Every row comes from one small tree of marks. Brackets hold a mark, then the marks that hang from it, in alphabetical order. Every link used is in the known rows. Which tree was each row made from?
In the rows, 128 means zero.
Known rows
[U [X [E [H B] M T]]]: [ 50 122 135 121 146 117 117  93 124 154  81 135 137 110 123 162 172  90
 156 193 140 174 121 115]
[U [X [E D M T]]]: [ 73 146 140 132 142 125 131  84 105 141  67 139 140 114 116 146 118  89
 133 171 152 166 146 100]
[U [X [E G M T]]]: [ 88 138 125 144 162 110 132  99 107 176  99 174 136 101 114 142 138 106
 143 165 148 180 151 117]
[T [E D G H]]: [ 98 132 113 133  68  27  98  88 119 167 103 103 127 124 110 120 180 105
 103 119 178 141 119 168]
[X [E G [H B]]]: [ 91 116 127 129 116  79 107 104 121 152 160 135 135 110 113 150 174 105
 107 178 155 123  91 186]
[B H]: [145 115 131 204 144 210 125  87  84 163 175 113 139 123 136 139 137 137
 160 137 142 130 101 178]
[V Q]: [127 118 128 180 129 135 108  83  77 123 179 110  88 122 119 130 148 155
 154  79 178 143  94 165]
[E D G [M [U X]] T]: [100 148 118 110 114 164 132 106 120 231  81 163 165 130 129 133 167 104
 129 154 115 138 171 107]
[E D G [H B] M T]: [ 74 148 112  81 104 136  96 102 153 180 113 126 115 150 120 136 213  93
 110 208 122 136 136 171]
[M E]: [151 109 134 217 129 171 137  85  78 148 180 126 119 109 119 137 109 121
 100 115 162 128 114 141]
[T [E G H M] K]: [104 145 108 147 116  50 104 101 108 123 122 112 148 129 116 117 162  79
 110 115 171 185 114 136]
[U [X [E D G M T]]]: [ 79 154 129 114 138 104 127  94 122 177  69 166 141 113 112 137 135  94
 131 187 142 159 159 119]
[U [X [E D H]]]: [ 76 126 148 147 111  82 117  79 104 178  72 105 135  98 110 142 108  93
 120 147 169 144 111 140]
[T [E D [H B] M] K]: [ 78 159 123 101  93  82  97  93 123  73  92  82 163 147 126 131 177  56
 106 159 162 161 104 120]
[M [E [H B] T] U]: [106  80 125 170  88 222 130 102 113 216 153 147 154 133 137 166 201 115
 120 160 121  80 120 137]
[E T]: [124 117 130 187 134 181 128  91  81 156 167 121 102 114 122 141 147 129
 126 116 162 158 117 164]
[U [X [E D H M T]]]: [ 49 135 139 125 127 100 118  83 120 176  47 123 128 118 110 145 132  84
 132 176 149 163 138 114]
[E D [H B]]: [ 95 133 134 118  93 135 100  89 120 148 135  81 119 131 123 139 170  99
 102 165 150 125  96 179]
[W Q]: [118 112 121 195 118  86 116  96  82 147 199 104 124 131 117 152 144 121
 108  91 170 167 107 137]
[W H Q]: [129 111 123 179 106  84  99  93  92 167 204  84 113 136 115 177 144 116
 109 113 182 224 118 160]
[M U]: [139 110 132 185 115 162 136 102  71 157 184 119 153 118 130 144 134 126
 103  88 151 123 101 138]
[M [U [X [E D G]]]]: [106 132 136 130 104 109 138 103 103 204  97 167 192 103 120 143 125 103
 113 144 144 107 134 122]
[T [E D G H M] K]: [ 92 162 111 116  92  47  99  97 122 126  93 103 152 142 112 113 158  66
  95 136 166 165 124 137]
[H B]: [128 127 133 155 131 157 119  96  92 112 183 107 126 113 130 143 160 118
 119 141 156 146  93 165]

Which tree is each row?
[105  93 129 174  68 207 132  90 110 236 119 134 145 141 124 151 160 109
  93 143 132  73 136 136]	[M [E D H T] U]
[123 155 115 149 155 187 123 109 101 151 159 146 131 132 120 126 143  94
 114 147 142 177 140 149]	[E G M [T K]]
[ 97 131 120 150 150 104 127 104 104 136 151 165 126 120 109 144 147 107
 111 163 150 156 132 145]	[X [E G M T]]
[ 82 126 117 131 106  29  99  92 114  86 123  91 135 131 126 141 200  92
 125 137 163 169  96 124]	[T [E [H B] M]]
[118 141 120 138 108 164 119  95 112 192 142 137 109 127 116 128 162 121
 107 151 150 130 141 183]	[E D G T]
[117 147 128 168 160 209 128  99  84 114 157 119 127 133 124 134 123  90
 116 131 152 187 125 131]	[E M [T K]]
[105 149 131 137 123 178 128 101 105 152 133 157 152 122 110 138 125  85
  97 173 161 126 132 169]	[X [E D G [T K]]]
[122 141 113 146 136 208 135 121  98 175 163 161 172 142 130 138 155  96
 105 133 124 143 140 127]	[E G [M U] [T K]]
[121 116 122 144 104 107  93  97 109 149 210  90 128 141 125 186 182 109
 118 153 169 210 110 165]	[W [H B] Q]
[ 87 133 106 114  62  16 106 103 124 169  96 122 173 147 120 128 193  91
  91 119 147 124 127 118]	[T [E D G H [M U]]]
[116 121 118 169 105  57 129 101  79  98 141 121 177 131 131 141 162 105
 112  79 160 154 111  86]	[T [E [M U]]]
[111 122 134 179  98 241 124  84 108 196 117 118 129 135 116 136 126  83
  95 158 152 115 135 154]	[M [E D H [T K]]]
[ 64 139 144 129 127  61 115  83 112 150  61 106 137 111 109 137 107  79
 112 163 157 165 119 112]	[U [X [E D H M]]]
[ 79 136 121 145 145 128 116 108 114 155 134 146 136 129 108 141 143  78
 107 170 150 163 123 154]	[X [E G H M [T K]]]
[ 82 104 133 162 118  76 125 105  92 136 147 120 162 128 118 158 134  95
  89 124 145 125  94 115]	[X [E H [M U]]]
[150 124 121 194 133 241 138 100  95 194 169 167 137 118 120 132 131 105
 112 146 150 132 146 158]	[M [E G [T K]]]
[114 129 134 164 146  93 133  96  92 176 123 156 145  81 113 137 114 116
 134 136 166 162 122 144]	[U [X [E G]]]
[114 154 122 114 114 119 129 104 112 204  94 146 175 124 128 127 142 100
 110 139 121 136 152 104]	[E D G [M [U X]]]
[ 82 134 136 128 107  68 113  89 120 212  76 130 139  98 106 132 126  97
 118 163 161 141 125 157]	[U [X [E D G H]]]
[114 130 114 164 100  74 107  99 100 151 134 113 145 116 116 121 161  94
 115 101 183 171 107 163]	[T [E G H] K]
[ 98 135 142 167 165  79 133  89  85 114 111 131 145  95 117 143  96  97
 132 137 162 184 117  98]	[U [X [E M]]]
[101 155 128 123 128  64 120  99 110 114 135 140 140 128 105 132 121  91
  79 171 155 134 123 145]	[X [E D G M]]
[144 100 137 208 119 189 153  92  78 212 131 151 174  97 134 145 113 121
 126 104 140 119 133  92]	[M E [U X]]
[128 159 118 141  93  97 116  95  99 118 121 121 161 125 117 116 145  86
 103 119 181 148 125 151]	[T [E D G] K]
[126 144 108 150 111  87 128 116  90 118 143 146 202 134 130 128 160  86
 103  97 154 152 125  99]	[T [E G [M U]] K]
[101 125 147 149 105 125 142  93  86 168  94 138 189 103 124 152 106  99
 115 130 152 112 121 104]	[M [U [X [E D]]]]
